In the rows, zero is written as 128.
Known rows, with every step that occurs:
vono > divaru > nivigi > setero: [113 139 132 112 134 145 125 141 124 161 130 160 115 116 213 122 118 145
 139 125 153 110 120 154 134 137]
setero > divaru > vono: [107 125 144 107 124 119 134 132 140 144 118 135 155 139 110 132 119 146
 133 139 153 105 123 139 133 146]
nosir > popov > setero > nivigi: [121 140 134 133 134 128 139 144 126 157 118 135 123 129 159 107 122 138
 149 131 127 119 129 132 128 134]
divaru > vono > setero: [115 137 139 102 130 129 130 136 137 141 127 146 138 132  36 129 140 166
 133 145 137 109 121 143 134 144]
divaru > vono > setero > nivigi: [111 138 139 105 138 127 136 137 131 143 124 136 137 127  45 109 139 167
 132 141 133 105 120 148 133 140]
divaru > setero: [122 136 131 120 129 137 145 141 138 161 120 144 124 127 215 131 140 148
 131 139 132 115 134 142 122 138]
nosir > nivigi > divaru: [118 135 137 119 134 141 135 136 125 155 139 157 132 105 127 125 119 140
 138  88 133 104 122 118 132 143]
nosir > nivigi > divaru > setero: [122 133 135 127 132 143 140 137 132 165 142 155 120 108 183 126 127 140
 137  84 129 109 128 120 130 138]
nosir > nivigi: [118 140 132 119 135 136 139 145 132 155 118 154 133 120 153 120 126 146
 139 111 124 103 127 130 124 140]
popov > setero > nivigi > nosir: [112 137 132 128 131 131 141 134 119 160 109 135 123 118 160 111 122 141
 132 136 135 112 127 156 123 128]
setero > nivigi > nosir > popov: [115 149 131 115 138 122 143 132 116 155 114 143 133 116 127 104 124 139
 143 137 124 117 130 144 133 128]
vono > setero > popov: [122 119 130 114 129 119 136 143 129 146 121 144 130 131  82 125 129 159
 134 137 133 109 125 142 131 138]
vono > divaru: [115 142 127 113 130 147 137 136 117 147 123 157 126 118 159 132 127 155
 133 149 141 109 125 147 133 142]
nivigi > setero: [120 137 137 114 130 130 137 138 135 154 126 145 130 132 205 132 127 139
 136 126 140 114 126 142 126 146]
vono > setero > nivigi: [117 139 130 111 138 128 141 144 129 150 112 134 132 126  85 110 126 163
 133 141 129 106 125 145 131 134]
setero > popov: [121 118 136 116 129 129 139 141 126 150 124 146 134 127 165 126 128 144
 134 133 136 108 129 142 126 142]
setero > divaru > nivigi: [110 124 136 112 127 121 130 146 140 160 103 139 147 133 165 121 100 140
 137 141 156 103 125 143 132 134]
nosir > nivigi > divaru > vono > setero > popov: [113 115 144 113 134 126 126 132 126 144 153 158 133 110  11 119 128 155
 139  82 131 102 114 122 141 143]
setero > divaru > nivigi > nosir: [107 127 134 111 125 118 132 135 131 164  97 142 143 124 139 120  99 138
 133 142 155 105 126 154 134 128]
nivigi > setero > divaru > vono: [109 124 148 109 125 115 131 131 145 147 126 134 147 142 152 134 118 136
 134 121 154 110 119 140 132 150]
divaru > nivigi > setero: [115 133 136 111 134 132 129 145 136 164 127 148 125 123 218 120 119 138
 138 122 148 109 123 147 127 138]
nosir > nivigi > divaru > vono > setero: [113 134 143 110 134 134 127 132 135 145 147 158 132 110   4 123 128 159
 138  91 133 103 115 121 139 144]

Rows:
[111 133 130 113 126 110 131 136 130 162 102 145 142 126 122 116 101 131
 147 138 143 115 127 141 139 125]
setero > divaru > nivigi > nosir > popov
[109 127 129 108 125 109 130 137 136 159  95 142 138 126  58 120  99 151
 133 143 150 106 124 153 140 123]
vono > setero > divaru > nivigi > nosir
[112 136 149 126 134 133 131 130 124 151 153 140 129 118  92 113 127 136
 149 110 139 118 119 123 137 142]
nosir > popov > setero > nivigi > divaru > vono
[114 127 134 130 124 112 125 147 140 165 108 138 133 139 152 119  94 130
 154 132 148 116 127 128 136 130]
nosir > popov > setero > divaru > nivigi
[116 135 138 115 138 141 141 134 119 155 136 139 135 110 148 116 120 143
 133 115 145 105 123 135 131 142]
setero > nivigi > divaru
[119 143 128 128 124 125 135 132 123 157 117 149 123 123 125 126 124 132
 147 141 129 125 129 137 131 130]
nivigi > nosir > popov > setero
[117 127 137 122 130 115 133 142 139 157 117 143 139 135 185 124 104 133
 140  89 140 106 123 128 129 142]
nosir > nivigi > setero > divaru
[126 114 137 124 127 136 141 133 124 161 146 149 121 114 197 132 131 137
 132 109 138 113 129 133 129 140]
nivigi > divaru > setero > popov
[114 133 148 106 130 143 131 126 129 147 152 150 142 114  99 134 134 146
 133 122 149 107 119 131 134 151]
nivigi > divaru > vono
[119 137 136 111 138 134 138 136 122 151 132 139 129 113  62 115 117 158
 133 119 138 107 120 135 138 138]
vono > setero > nivigi > divaru
[118 141 127 121 127 149 142 136 124 158 125 156 114 118 215 134 134 154
 132 145 137 115 131 149 128 137]
vono > divaru > setero
[115 140 129 119 133 132 151 132 123 165 112 137 121 114 200 111 134 145
 127 134 128 114 133 158 121 126]
divaru > setero > nivigi > nosir
[115 119 141 106 129 118 131 137 133 140 131 147 137 130  41 124 142 162
 134 136 135 107 120 144 134 142]
divaru > vono > setero > popov
[119 119 137 124 136 122 135 144 127 157 133 154 125 123 202 117 123 134
 141  81 131 108 123 133 124 142]
nosir > nivigi > setero > popov
[111 138 130 107 131 133 134 137 124 164 111 153 131 112 147 118 121 143
 133 145 143 106 126 157 128 129]
divaru > nivigi > nosir
[116 115 145 106 128 125 127 128 125 141 152 150 135 118  20 129 133 156
 133 118 143 108 116 133 141 145]
nivigi > divaru > vono > setero > popov
[113 135 127 110 126 102 128 137 133 158  99 146 139 131  29 115  98 146
 148 142 141 116 125 141 145 121]
vono > setero > divaru > nivigi > nosir > popov
[123 117 133 124 127 127 144 142 131 160 125 144 123 127 217 127 137 143
 131 133 130 112 134 144 123 136]
divaru > setero > popov
[119 137 132 122 136 135 150 143 131 163 118 133 123 124 217 112 138 148
 131 134 131 111 134 148 120 133]
divaru > setero > nivigi
[113 127 143 127 121 112 128 134 142 148 121 134 143 146  96 129 113 134
 149 134 143 119 123 125 136 141]
nosir > popov > setero > divaru > vono
[124 140 132 131 127 127 134 141 132 154 124 145 126 133 153 127 126 137
 150 137 129 122 129 125 130 137]
nosir > popov > setero
[120 137 139 132 135 135 136 136 122 158 140 138 123 117 138 113 112 131
 148 108 135 120 124 121 136 137]
nosir > popov > setero > nivigi > divaru
[113 131 131 132 118 109 135 131 130 157 103 137 136 135 119 128 102 127
 147 137 139 123 129 133 136 129]
nivigi > nosir > popov > setero > divaru
[119 146 131 122 136 123 150 134 122 164 116 141 121 118 179 106 136 138
 141 131 118 124 135 147 128 123]
divaru > setero > nivigi > nosir > popov
[117 116 139 115 134 123 128 146 131 163 132 150 123 123 222 116 122 134
 139 114 148 108 123 149 127 137]
divaru > nivigi > setero > popov
